In the rows, zero is written as 128.
Known rows, with every step that occurs
mimo/nezil/gafi: [ 98 108 106 116 137  78 120 141 137 122 159 111 141 159 135 105  97 137
 138 137 155 119  83 111 124 188 134 100]
defus/kirut/punum/militid/mimo/patu: [112 126 132 100 128  30 113 111 131 101 132 122 238 154 130 140 130 117
 113 125 147  98 125 136 135 201 125  79]
mimo/zosin/defus/kirut/punum: [ 91 160 118 129 154  45 125 113 143 105 111 126 166 153 142 137 109 156
  97  93 147 121 105 128  92 194 138  57]
gafi/patu/mimo: [131 115 123 171 132  70 113 138 138 102 146 118 198 155 125 135  99  87
 124 137 100 138  91 144 120 178 131 103]
zosin/defus/kirut/punum: [105 177 125 133 145  51 125 102 143 103 124 128 169 153 138 138 126 133
 108 105 147 122 112 134  95 196 135  75]
zosin/defus/kirut/punum/militid/mimo/nezil/gafi: [103 143 117  87 134  41 118  99 125 110 165 111 196 160 151 111 148 161
 134 120 173 114 114 113 114 207 135  68]
zosin/mimo: [116 162 118 149 131  71 122 129 140 100 126 133 143 161 135 134 113  95
 131 141 126 133  96 131 109 184 130 117]
dorila/patu/mimo: [125 147 125 172 139  85 118 135 116 108 150 111 215 160 130 132 114  89
 115 138 114 136  97 126 126 174 127  78]
gafi/patu/dorila: [130 123 125 184 126  51 118 135 149  90 152 122 173 149 123 139  92 106
 128 125 105 129  91 127 125 176 129 111]
militid/mimo/zosin/defus: [109 163 110 137 136  61 118 135 133 113 143 120 150 156 137 123 109 130
 122 112 135 154  91 104 108 192 131  94]
defus/zosin: [110 137 117 136 131  79 119 134 150 116 147 113 170 144 133 128 101 154
 128 113 146 137  94 131 120 183 134  88]
nezil/mimo/patu: [111 165 120 137 152  65 111 138 121 105 133 126 185 163 129 125  69 101
 118 124 137 123  95 118 134 187 132 101]
punum/kirut: [121 168 116 144 138  63 127 105 149 121 136 125 161 153 126 140 110 120
 121 126 137 132  93 137 116 186 130  91]
defus/kirut/punum: [102 143 126 121 135  52 120 111 145 106 118 122 181 154 134 133 121 136
 106 121 141 105 106 141 111 191 133  87]
gafi/patu/fupituz: [120 117 119 177 118  64 110 142 157 102 141 122 171 159 118 148 107 106
 117 132 131 126  79 129 117 181 133  98]
zosin/defus/kirut/punum/militid: [108 166 124 124 131  41 119  86 140 104 132 130 194 151 137 150 130 147
 121 100 169 117 126 146 105 200 131  62]
nezil/mimo/zosin/defus/kirut: [105 196 112 132 155  62 119 112 127 104 132 131 166 157 152 121  92 148
 108  94 136 139  97 110  86 192 140  59]
fupituz/patu/mimo/nezil: [112 121 122 121 139  57 113 152 140 100 146 105 178 141 126 125  97  88
 143 151 124 145  98 121 136 188 131  98]
gafi/patu: [123 103 119 167 131  68 118 132 150 108 140 129 153 149 122 144  90 102
 129 127 117 123  89 137 121 182 128 112]
militid/mimo: [120 142 118 128 120  70 115 133 135 114 146 115 162 156 129 120 122 112
 129 141 128 141  95 120 127 188 125 122]
punum/militid: [112 124 114 133 111  68 113 116 142 115 145 123 173 149 125 145 101 129
 140 122 158 125 109 146 130 189 124  96]
nezil/gafi: [ 95 132 111 150 129  90 119 123 128 121 139 114 152 160 133 112 104 146
 132 124 140 128  86 123 113 187 133  97]
militid/mimo/nezil/gafi: [107 112 109 105 131  73 117 144 128 121 171 104 152 162 139  91 116 134
 140 150 145 128  83  98 131 191 132 114]
kirut/defus/zosin/mimo/nezil/gafi: [ 95 153 115 116 168  71 117 150 145  98 164 115 154 156 148 104 120 162
 134 130 151 128  97  99 111 186 138  80]
defus/kirut/punum/militid/mimo: [114 135 127  99 113  39 114 101 135 104 136 113 216 154 137 133 148 144
 120 129 151 111 120 142 127 200 126  88]
patu/mimo: [117 148 120 144 127  76 114 138 130 109 145 112 189 159 129 125 106 103
 121 138 122 143  99 138 120 179 131  99]

Rows
[101 158 122 131 153  75 112 141 154 106 151 114 172 144 128 131 113 163
 119 113 146 138 104 123 120 182 130  77]
kirut/defus/zosin
[110  72 110 143 143  70 119 139 144 115 162 118 145 156 132 116  88 123
 136 134 136 111  76 116 124 186 134 106]
mimo/nezil/gafi/patu
[116 158 119 147 135  75 122 134 148 102 138 124 162 153 142 128 115 132
 131 121 136 140  95 128 109 185 135  99]
defus/zosin/mimo
[100 157 112 137 143  61 126 115 144 111 133 135 147 149 141 135 101 134
 110  99 131 135 100 120  82 191 135  61]
mimo/zosin/defus/kirut
[ 97 171 123 134 152  46 120 119 131  98 121 115 208 157 146 128 115 145
  89 100 132 134 108 133  91 189 141  46]
patu/mimo/zosin/defus/kirut/punum
[110 166 124 163 131  57 114 153 144  89 128 135 183 172 123 145 108  71
 112 144 137 124  94 117 114 185 132  95]
zosin/mimo/patu/fupituz
[ 93 149 117 123 137  37 120  98 142 105 121 126 192 149 143 148 112 170
 108  85 170 117 118 141 102 199 133  45]
mimo/zosin/defus/kirut/punum/militid
[112 186 122 136 163  62 121 115 159 111 151 117 181 142 129 137 125 166
 113 112 145 140 106 127 112 185 133  61]
punum/kirut/defus/zosin
[ 99 158 109 133 144  71 112 139 127 110 122 115 167 159 140 117  70 153
 113 114 141 133  84 117 120 182 136  92]
nezil/mimo/zosin
[118  92 116 159 137  54 120 142 140  98 173 112 160 156 133 112  86 129
 137 135 122 120  79 107 129 179 136 105]
mimo/nezil/gafi/patu/dorila
[104 169 128 159 165  55 124 116 115  99 127 116 230 160 147 137 123 124
  83 101 124 125 105 122  97 184 138  27]
dorila/patu/mimo/zosin/defus/kirut/punum
[106 171 130 146 172  60 115 152 146  86 139 132 183 151 130 136 106 112
 117 122 133 127 112 115 116 186 131  79]
kirut/defus/zosin/mimo/patu
[109 157 127 152 150  46 119 100 113  99 133 116 252 156 148 149 127 141
  96  96 148 119 120 134 106 189 133  13]
dorila/patu/mimo/zosin/defus/kirut/punum/militid
[102 118 111 120 137  79 115 146 123 115 165  99 181 164 139  97 104 125
 131 144 138 131  87 119 124 184 137  91]
patu/mimo/nezil/gafi
[118 171 126 109 125  37 117  90 132 102 144 122 207 153 140 139 153 139
 124 110 156 127 126 134 111 203 128  74]
zosin/defus/kirut/punum/militid/mimo
[112 175 131 123 126  22 109 113 132  92 143 124 244 165 129 149 149 116
 104 115 167 118 123 121 115 203 132  52]
zosin/defus/kirut/punum/militid/mimo/patu/fupituz
[ 90 169 130 143 158  38 118 118 132  89 104 112 206 144 141 133 113 134
 106 103 122 146 108 129  97 196 140  44]
fupituz/patu/mimo/zosin/defus/kirut/punum
[123  69 111 121 120  59 112 127 132 113 179 110 177 153 135 115 114 132
 154 143 145 115  90 117 140 194 129 108]
punum/militid/mimo/nezil/gafi/patu
[116 163 121 169 157  71 125 117 114 104 146 125 209 156 147 134 117 107
  97 109 108 139 103 114  86 182 134  31]
dorila/patu/mimo/zosin/defus/kirut
[101 129 113 141 133  70 114 149 131 109 130 108 187 157 134 123  89 126
 109 125 124 143  91 132 115 178 135  81]
patu/mimo/zosin
[118 185 126 154 146  50 112 143 119  88 146 121 210 164 129 120  70 103
 118 121 124 128 100 107 140 180 133  98]
nezil/mimo/patu/dorila
[109 156 129 168 126  52 117 134 143  89 133 113 164 139 121 133  96 113
 141 129 113 148  98 118 132 185 128 103]
fupituz/patu/dorila
[110 146 127 156 130  69 112 133 133 100 126 109 189 143 124 131 102  96
 136 141 109 154 101 135 127 187 130  93]
fupituz/patu/mimo
[118 133 122 131 135  61 115 142 130 109 144 122 181 158 121 127 101  84
 123 140 125 127  99 115 136 190 125 113]
militid/mimo/patu
[120 145 119 148 186  51 125 123 155  96 166 123 169 151 145 122 125 152
 128 129 131 122  91 110 104 187 142  67]
punum/kirut/defus/zosin/mimo/nezil/gafi/patu
